Each row was made from one path, in order. Every step used is in the known rows, and no mark comes twice. Write each row's path.
Known rows:
feze, rupep, zulep, nuvako, fogo, vuvu: [-15   1 -17  30   9 -13 -56  37  22  33 -43 -30  24  64 -46  29 -44 -38
   0 -30  -6   0 -15  17]
fogo, vuvu: [-22 -10  -9   9  -4 -20 -15  27  13  21 -36  -8 -34  44 -23  18 -12 -41
   0 -19   9  17  24   6]
fogo, nuvako: [-11 -13  -6  12   9  -9 -35  10  20  17 -14 -21 -35  11 -19  31   3 -34
 -10  16  19  20  -4 -19]
rupep, feze: [-11 -19  -3  11 -13   4 -18   4 -12  15  -7  -5 -23   3 -11  24  -4 -39
 -13 -13   1  24  33   0]
rupep, zulep, nuvako: [ -2  -5 -10  19   3 -11 -35  18  13  24 -15  -7 -10  48 -23  34   4 -42
 -18   0  14  10  11  11]
rupep, zulep, nuvako, fogo, vuvu: [ -4  -6 -13  29  13 -17 -37  29  32  36 -34 -26  17  64 -36  21 -28 -39
 -16 -24  -5   7 -15  20]
fogo, vuvu, feze, rupep, zulep, nuvako: [-25   7 -24  18   4 -18 -33  29  22  21 -26 -33 -20  58 -47  48 -13 -43
 -22 -29 -18   2  38  33]
zugano, vuvu, sinis: [-24   6 -12  10 -10 -12 -36   0  17  13   8 -19 -68  25 -22  32  20 -34
 -23 -13  44  18  50   7]
nuvako, fogo: [  6 -13  -3  13  -3 -13 -22   8  23  21 -18 -20  -5  20 -26  18 -19 -22
   8  -5   8   9 -13  -1]
fogo, nuvako, zugano, vuvu: [-31  -4 -13  23   2   6 -54   6  54  18 -10 -27 -59   7 -24  30  -9 -38
 -11 -10  48  11  -6 -28]
rupep, zulep: [ -1  -5  -9  17  -8 -13 -14  12   0  14 -44   2 -24  44 -22  29 -11 -36
 -15   1   4  18  11  16]
zugano, vuvu: [-29  -4 -10  15 -11 -18 -33  20  18  15  -7 -10 -55  34 -12  25   3 -37
  -5  -3  43  13  31 -12]
feze, rupep: [-20  -3  -8   6 -11 -11 -36  21  -2  11 -23  -8 -25  21 -26  33 -16 -31
  17  -7  17   7  21  -7]
zulep, nuvako, fogo, vuvu: [-10 -13  -8  19  12 -18 -42  29  38  36  -7 -31   7  44 -31  18 -14 -37
   2 -24   8   3 -10   1]
feze, rupep, zulep, nuvako: [-14   2 -14  19  -1  -8 -52  28   1  20 -22 -10  -2  47 -32  43 -13 -40
  -3  -6  14   3  14   8]
zulep, nuvako, fogo: [  3 -14  -4  16   8 -11 -44  16  33  31  12 -28   8  24 -26  24  -1 -28
   4  -5  18   1 -14  -6]
feze, rupep, zulep, nuvako, fogo: [ -1   0 -11  27   4  -8 -58  23  19  25 -22 -26  26  43 -40  35 -32 -29
   2 -11   3  -3 -20   8]
feze, rupep, zulep: [-12   3 -13  17 -11  -9 -31  22  -8   9 -50  -1 -18  44 -32  36 -28 -34
   0  -4   3  10  14  13]
nuvako, zulep: [ -2 -15  -4  -9 -14 -13 -19  16  29  35 -26   3 -34  14 -10  31  -6 -37
  16 -15  16  13  13   4]
fogo, nuvako, zugano, vuvu, feze: [-25   0 -19  19   0   1 -39  -7  67  13   6 -44 -74   1 -33  42   4 -33
 -28 -13  23   7  12 -15]
zugano, vuvu, fogo, nuvako: [-25 -13 -14  16 -12  -5 -32  31  24  18  18 -21 -58   6 -13  36   2 -42
 -20   4  32  15  30 -18]
zulep, nuvako, fogo, vuvu, zugano: [-19 -16  -7  21   5 -18 -12  41  50  40  15 -39   0  36 -29  30 -12 -41
  -1  -9   2  -3   1  22]
zulep, nuvako, zugano: [-10 -10  -8  10  -2   6 -43   8  44  25  10 -13 -18  18 -28  30   4 -42
   6 -21  30   0   8  -7]

Which path is each row?
[  5   5 -17  23   3 -12 -41   8  33  20  -6 -44   7  38 -51  47 -20 -25
 -15 -13 -21  -6  -1  24]	vuvu, feze, rupep, zulep, nuvako, fogo
[-14   0 -13   4  -3 -15 -16   8  12  19 -22 -16 -49  35 -32  26   6 -39
 -18 -27  10  22  43  24]	fogo, vuvu, sinis
[-18   7 -24  25  -4  -1 -38   2  59  20   8 -30 -49  38 -39  46   5 -42
 -36 -26  18  -3  28  18]	rupep, zulep, nuvako, zugano, vuvu, feze
[ -2 -20  -9   6  -8  -1 -16  26  17  18  10 -15 -39  -1 -19  37   0 -39
 -11   9   5  17  19  -8]	vuvu, fogo, nuvako
[-36  11 -21  29  -8   7 -75  24  36  21 -19 -16 -24  46 -38  40 -23 -44
  -4 -31  41  -7  11   0]	feze, rupep, zulep, nuvako, zugano, vuvu
[-15  -1 -18  14   8 -19 -44  23  43  28   3 -53  -2  38 -51  38 -20 -29
   1 -33 -16  -7  12  12]	zulep, nuvako, fogo, vuvu, feze, rupep
[-16 -15  -7  19  -6 -18   9  33  40  32 -15 -29 -13  32 -29  24 -27 -33
   2  -9  -9   5   2  27]	nuvako, fogo, vuvu, zugano
[-25   1 -19  14  -4  -2 -43   1  66  19  33 -36 -55  18 -33  43  18 -39
 -17 -29  32  -5  34  -2]	zulep, nuvako, zugano, vuvu, feze
[ -1 -18 -12   9 -12  18 -20  14  40  18   6 -17 -38 -13 -30  34 -15 -41
  -4 -14   7   9   7  -9]	vuvu, fogo, nuvako, zugano
[-23 -10 -17  14 -20  11 -42  31  50  26  42 -15 -41  14 -23  35   3 -51
  -3 -34  42  -6  41  -4]	zulep, nuvako, zugano, vuvu, fogo
[  3 -23  -9  -7 -15   0 -18  29  33  38   0 -10 -39 -11 -13  42  -8 -43
   3 -10   4  15  15  -1]	vuvu, fogo, nuvako, zulep
[-15   0 -15   1 -13 -14 -18   7  10   5  -8 -27 -43  15 -36  44  -5 -26
   1  -9  -4   5  39   9]	vuvu, feze, rupep
[-23   2 -18  12 -15  -3 -23  -5  56  10   5 -27 -70  14 -31  36   1 -32
 -14 -28  22   3  37   4]	nuvako, zugano, vuvu, feze
[-26   0 -19   5  -8 -20 -18  22  16  13 -27 -30 -42  33 -42  38 -17 -36
  -1 -28 -12   7  46  16]	fogo, vuvu, feze, rupep
[-30 -14  -8  12 -11 -20  13  40  23  27 -16 -14 -40  34 -21  31  -9 -44
  -4  -5   2  10  35  26]	fogo, vuvu, zugano
[  4  -2 -19  25  12 -21 -21  14  46  32 -16 -44  -1  58 -46  33 -16 -33
 -32 -27 -31   4   3  36]	rupep, zulep, nuvako, fogo, vuvu, feze
[-29  -2 -13  16 -15   1 -37  10  42  16 -12 -11 -54  23 -22  24 -10 -38
   1 -25  45   4  18 -12]	nuvako, zugano, vuvu
[ -9   8 -21  17  -5   7 -40   4  43  15 -11 -28 -20  28 -52  53 -14 -37
 -12 -30  -8  -9  18  22]	vuvu, feze, rupep, zulep, nuvako, zugano
[ -8 -12  -9  16   2 -20 -21  22  29  28 -36 -25  -7  38 -31  11 -31 -31
   5 -24  -2  11  -7   6]	nuvako, fogo, vuvu
[-32  13 -24  24  -4 -16 -54  22  25  14   2 -32 -41  47 -37  55   2 -39
 -28 -11  16  -3  41  14]	zugano, vuvu, feze, rupep, zulep, nuvako
